What can hang from each mark
J687: J236
J341: J729
J236: J283 J687
J729: J341
J173: J283
J921: J283 J729
J283: J173 J532 J745 J921
J745: J283
J532: J283

Each row was made from one small tree. The marks that hang from a mark follow it in brackets, in the order of their numbers. Every link used is in the known rows. Write each row's tree.
Known rows
J173[J283[J532 J745]]: [-0.34 -0.01 -0.39  0.72 -0.37 -0.93  1.15 -4.16 -0.81  0.32 -0.81  0.29
 -0.34  0.22  0.97 -0.76 -2.52  1.06 -0.26  0.27]
J236[J283[J173 J921] J687]: [-1.54  1.69 -2.72 -0.07 -5.39  0.11  2.96 -2.95  2.81  1.81 -0.28  1.62
  1.57 -0.38  1.09  0.19 -2.85 -2.34  0.81 -0.92]
J283[J173 J532 J921[J729[J341]]]: [-0.66  0.49  0.26  0.75 -4.98 -1.05  3.06  0.01 -0.94 -0.25 -0.05  1.54
 -0.63  1.64  2.45  1.18 -3.73  1.44  0.96 -3.27]
J236[J283[J173 J532]]: [-0.84  0.81 -0.57  0.51 -3.04 -0.76  1.51 -1.66  1.96  2.11 -0.17  0.59
 -0.39 -0.97  1.35 -0.44 -3.05  0.38  0.76 -1.08]
J283[J173 J745 J921[J729[J341]]]: [-0.63 -0.65  0.05  1.42 -6.76 -1.03  5.04 -1.55 -1.08 -0.46 -0.39  1.59
  1.43  2.15  1.85  0.80 -2.80  0.84  1.31 -3.71]
J745[J283[J173 J532 J921[J729]]]: [-0.62  1.51 -2.81  0.48 -3.93 -0.87  2.31 -0.54  0.63  1.61  0.50  1.29
 -0.05  0.72  2.46 -0.18 -4.01  2.89  0.95 -2.68]
J745[J283[J173 J921[J729]]]: [-0.42  1.26 -3.48  0.55 -4.00 -0.59  3.07  0.42  0.78  1.56  0.36  1.36
  0.56  0.81  1.80 -0.54 -2.86  2.19  1.21 -2.53]
J236[J283[J173 J532 J921] J687]: [-1.77  1.86 -1.98 -0.13 -5.45 -0.20  2.19 -3.81  2.73  1.88 -0.08  1.61
  0.83 -0.40  1.75  0.58 -4.01 -1.57  0.56 -1.08]
J745[J283[J173 J532]]: [ 0.08  1.42 -0.62 -0.11 -2.23 -1.05  1.06 -0.84  2.01  1.84  0.82  0.78
 -1.21 -0.46  1.91 -1.22 -3.16  2.23  0.88 -1.58]
J341[J729]: [ 0.60  0.23 -0.23  0.68 -0.78 -0.51 -0.17  0.98 -0.71 -0.09 -0.23 -0.53
 -0.27  0.83 -0.09  1.35  0.16  0.67  0.61 -1.16]
J173[J283[J532 J745 J921[J729]]]: [-1.03  0.04 -2.53  1.31 -2.01 -0.74  2.41 -3.76 -2.13  0.03 -1.13  0.91
  0.61  1.47  1.56  0.31 -3.39  1.72 -0.17 -0.89]
J745[J283[J532 J921[J729]]]: [-0.81  1.50 -3.67  0.72 -3.52 -0.61  0.56 -0.33 -0.89  1.49 -0.06  0.17
 -0.40  0.87  2.01  0.54 -3.44  2.82  0.31 -1.91]
J921[J283]: [-0.44  0.17 -2.19  0.62 -0.99 -0.08  0.47  0.67  0.59  0.83 -0.86  0.01
  0.30 -0.34 -0.53 -0.53 -2.01  0.79  0.21  1.31]
J921[J729]: [-0.96 -0.30 -0.87  0.72  0.33 -0.51  0.10  1.89 -1.50 -0.51 -1.35 -0.75
  0.90  1.22  0.02  0.82  0.08  1.09  0.40 -0.26]
J687[J236[J283[J173 J745]]]: [-0.50  0.16 -1.09  0.79 -7.01 -0.78  3.22 -0.07  1.27  2.08 -0.29 -0.59
  1.43 -0.99  1.72  0.01 -1.61 -0.49  0.62 -0.51]
J532[J283[J745 J921[J729]]]: [-1.28 -0.31 -3.09  1.38 -5.88 -0.38  3.30 -3.29 -0.79  1.41 -0.89  0.22
  2.62  1.88 -0.23  0.25 -2.70  1.65  0.55 -0.93]
J283[J173 J745]: [-0.06 -0.91  1.64  0.30 -2.17 -0.75  3.28 -2.64  1.53  0.05  0.56  1.38
  1.37  0.43  0.97 -0.73 -1.18  0.41  0.78 -1.73]
J283[J745 J921[J729]]: [-1.09 -0.79 -1.98  1.29 -3.72 -0.11  2.55 -1.99 -2.01 -0.43 -0.63  0.64
  2.34  1.99  1.02  1.41 -1.51  1.21  0.10 -2.15]
J236[J283[J745] J687]: [-1.63  0.74 -1.49  0.49 -4.47 -0.40  0.86 -4.20  1.37  1.44 -1.47 -0.55
  1.72 -0.29  0.25  0.39 -1.77 -2.31  0.40  0.34]
J236[J283[J173 J745 J921] J687]: [-1.65  0.98 -2.16  0.41 -6.74 -0.20  3.76 -5.05  2.54  1.68 -0.36  1.61
  2.57  0.05  1.40  0.23 -3.25 -2.14  0.83 -1.46]
J921[J283 J729]: [-1.40 -0.09 -2.96  1.32 -0.64 -0.59  0.56  2.61 -0.96  0.39 -2.14 -0.75
  1.10  0.88 -0.54  0.24 -1.96  1.86  0.59  1.03]
J745[J283[J173 J921[J729[J341]]]]: [-0.08  1.38 -2.54  0.84 -5.86 -0.98  3.18  0.91  0.05  1.43 -0.05  0.94
 -0.39  0.98  1.96 -0.36 -3.24  1.74  1.58 -2.96]
J283[J532 J921]: [-0.51  0.60 -1.06  0.07 -2.37  0.23  0.55 -2.01 -0.69  0.22  0.83  1.29
 -0.36  0.45  1.47  1.26 -2.64  1.05 -0.56 -1.46]
J687[J236[J283]]: [-0.44  0.75 -2.18  0.64 -5.76 -0.30  1.07  1.62  0.25  2.07 -0.61 -1.50
  0.47 -1.23  1.05  0.48 -0.86 -0.68  0.13  0.59]
J236[J283[J921[J729]] J687]: [-2.21  1.53 -4.20  0.64 -4.83  0.05  1.31 -1.69  0.27  1.43 -1.67  0.05
  1.86  0.53  0.53  1.35 -2.21 -1.69  0.49 -0.24]

Which tree is each row?
[-0.64  0.43 -0.61  0.31 -1.12 -0.69  1.48 -0.16  1.97  1.01 -0.09  1.10
 -0.19 -0.40  0.62 -0.83 -3.83  1.62  0.52  0.33]
J921[J283[J173 J532]]
[-0.69 -0.38 -0.52  0.65 -4.16 -0.10  1.57 -4.72 -0.96  0.02  0.67  1.24
  0.78  0.91  1.86  1.30 -3.11  1.32 -0.56 -2.28]
J283[J532 J745 J921]
[-0.73  0.89 -2.84  0.68 -4.78  0.05  3.38 -1.52  1.68  2.20  0.20  1.60
  0.92 -0.54  1.17 -0.27 -2.76 -0.25  0.84 -1.87]
J236[J283[J173 J921]]
[-1.15 -0.25 -2.23  1.16 -6.30 -0.66  5.07 -3.21  0.78  1.53 -0.31  1.42
  2.91  1.83  0.23 -0.47 -3.27  1.77  1.14 -1.74]
J532[J283[J173 J745 J921[J729]]]
[-1.27 -0.55 -0.22  0.95 -4.17 -0.86  3.89 -3.18 -0.26 -0.21  0.30  1.99
  1.75  1.94  2.49  1.08 -3.75  2.32  0.53 -3.45]
J283[J173 J532 J745 J921[J729]]
[-0.98 -0.83 -0.98  1.05 -4.11 -0.49  4.79 -2.19 -0.18 -0.25  0.06  2.09
  2.77  1.95  1.68  0.61 -2.22  1.35  0.84 -3.20]
J283[J173 J745 J921[J729]]
[-0.79  0.11 -1.67  0.46 -2.60 -0.13  3.77  0.66  0.21 -0.06  0.34  2.12
  1.63  1.46  1.42  0.46 -1.82  1.03  0.85 -2.43]
J283[J173 J921[J729]]
[-1.05  0.45 -3.66  0.94 -4.65 -0.07  2.47 -1.14 -0.47  1.51 -0.75  0.26
  1.73  1.51 -0.54  0.18 -2.34  1.50  0.48 -0.31]
J532[J283[J921[J729]]]
[-0.46 -0.34 -0.20  0.56 -4.63 -0.84  3.83 -3.74  2.08  1.68  0.03  0.86
  1.85  0.60 -0.30 -1.55 -2.45  1.04  1.06 -0.63]
J532[J283[J173 J745]]
[-1.58 -0.83 -2.48  1.79 -2.07 -0.91  1.45  0.50 -1.24  0.25 -2.33 -0.81
  2.02  1.32 -0.22  0.29 -2.35  2.06  0.60  0.42]
J921[J283[J745] J729]
[-0.68  0.94 -1.63  0.56 -5.80 -0.56  0.46  0.87  0.15  2.11 -0.50 -1.50
 -0.08 -1.28  1.61  0.77 -1.79 -0.10 -0.07  0.44]
J687[J236[J283[J532]]]
[-0.45  1.25 -4.17  0.79 -3.52 -0.30  1.25  0.33 -0.74  1.43 -0.25  0.29
  0.34  0.92  1.23  0.09 -2.30  2.15  0.61 -1.80]
J745[J283[J921[J729]]]
[-0.60 -0.08 -1.88  0.73 -6.70 -0.31  5.02 -4.61  1.72  1.81  0.57  1.80
  2.41  1.00  0.24 -0.94 -3.32  1.17  0.89 -1.56]
J532[J283[J173 J745 J921]]
[-0.26 -0.57 -0.17  0.44 -4.28 -0.10  4.71 -3.66  1.06  0.12  1.20  2.67
  2.11  0.90  1.65 -0.08 -2.36  0.43  0.52 -3.04]
J283[J173 J745 J921]
[-0.43  0.23 -2.00  0.86 -2.15 -0.43  2.33 -5.00 -1.18  0.43 -0.24  1.35
  0.10  0.65  1.50 -0.20 -3.43  1.06 -0.45 -0.77]
J173[J283[J532 J745 J921]]
[-0.48 -0.35  0.50  0.38 -4.35 -0.49  3.81 -4.63  0.95  0.19  1.32  2.63
  1.07  0.93  2.50  0.44 -3.78  1.32  0.22 -3.18]
J283[J173 J532 J745 J921]
[-0.95 -0.33 -0.90  0.99 -2.31 -0.71  0.59 -2.39  0.17  0.72 -0.85 -0.08
  0.41  0.02  0.41 -0.07 -3.67  1.79 -0.06  0.50]
J921[J283[J532 J745]]
[-1.53  0.69 -0.66  0.31 -4.84 -0.68  2.65 -4.19  2.90  1.65 -0.93  0.58
  1.95 -0.44  0.85 -0.30 -2.35 -2.13  1.01 -0.54]
J236[J283[J173 J745] J687]
[-1.72 -0.64 -1.09  1.51 -2.22 -1.49  2.44 -0.40  0.21  0.38 -1.63  0.37
  1.55  1.26  0.92  0.01 -4.10  2.94  0.95 -0.63]
J921[J283[J173 J532 J745] J729]
[-0.69  1.13 -2.31  0.49 -7.49 -0.38  2.83  0.22  1.08  2.26  0.37  0.23
  0.58 -0.98  2.43  0.65 -2.98 -0.01  0.25 -1.04]
J687[J236[J283[J173 J532 J921]]]
[-0.36  0.65 -2.20  0.24 -5.09 -0.06  4.18 -2.43  1.94  1.94  0.69  1.86
  1.51  0.59 -0.03 -1.04 -2.94  0.88  0.85 -0.95]
J532[J283[J173 J921]]
[ 0.15  1.45 -3.00  0.09 -4.07 -0.25  3.00 -0.87  1.72  1.87  1.18  1.85
  0.06  0.01  1.78 -1.06 -2.89  1.42  0.93 -2.42]
J745[J283[J173 J921]]
[-0.82 -0.08 -0.76  1.01 -4.20 -0.75  2.99 -2.91  1.82  2.00 -0.46  0.58
  1.23 -0.55  0.88 -0.72 -2.27 -0.20  1.04 -1.53]
J236[J283[J173 J745]]
[-1.33 -0.45 -0.45  2.19 -5.17 -1.88  0.96  0.40 -2.52  0.01 -2.80 -1.41
 -0.43  1.54  0.72  0.96 -4.18  2.16  0.94 -0.38]
J921[J283[J532 J745] J729[J341]]
[-1.02  0.46 -2.82  0.69 -4.85 -0.36  4.20 -1.16  0.98  1.68 -0.14  1.40
  1.91  1.41  0.07 -0.51 -2.94  1.53  1.09 -1.13]
J532[J283[J173 J921[J729]]]
[-0.38 -0.70  2.45  0.22 -2.07 -1.11  2.38 -3.76  1.46  0.06  0.72  1.33
  0.49  0.42  1.85 -0.26 -2.62  1.35  0.45 -2.04]
J283[J173 J532 J745]
[-0.85  0.50 -0.74  1.01 -4.67 -0.67  0.81  0.12 -2.78 -0.37 -0.77  0.11
 -0.97  1.72  1.78  2.09 -3.06  1.34  0.21 -2.20]
J283[J532 J921[J729[J341]]]
[-0.73 -0.66 -0.99  1.69 -6.28 -0.66  2.79 -1.46 -2.86 -0.65 -1.07  0.13
  0.98  2.25  1.24  1.67 -2.10  0.69  0.57 -2.71]
J283[J745 J921[J729[J341]]]
[-2.04  1.21 -2.42  0.55 -6.32 -0.23  1.25 -5.95  0.90  1.64 -0.81  0.50
  1.48  0.07  1.53  1.38 -3.86 -1.46 -0.04 -0.87]
J236[J283[J532 J745 J921] J687]
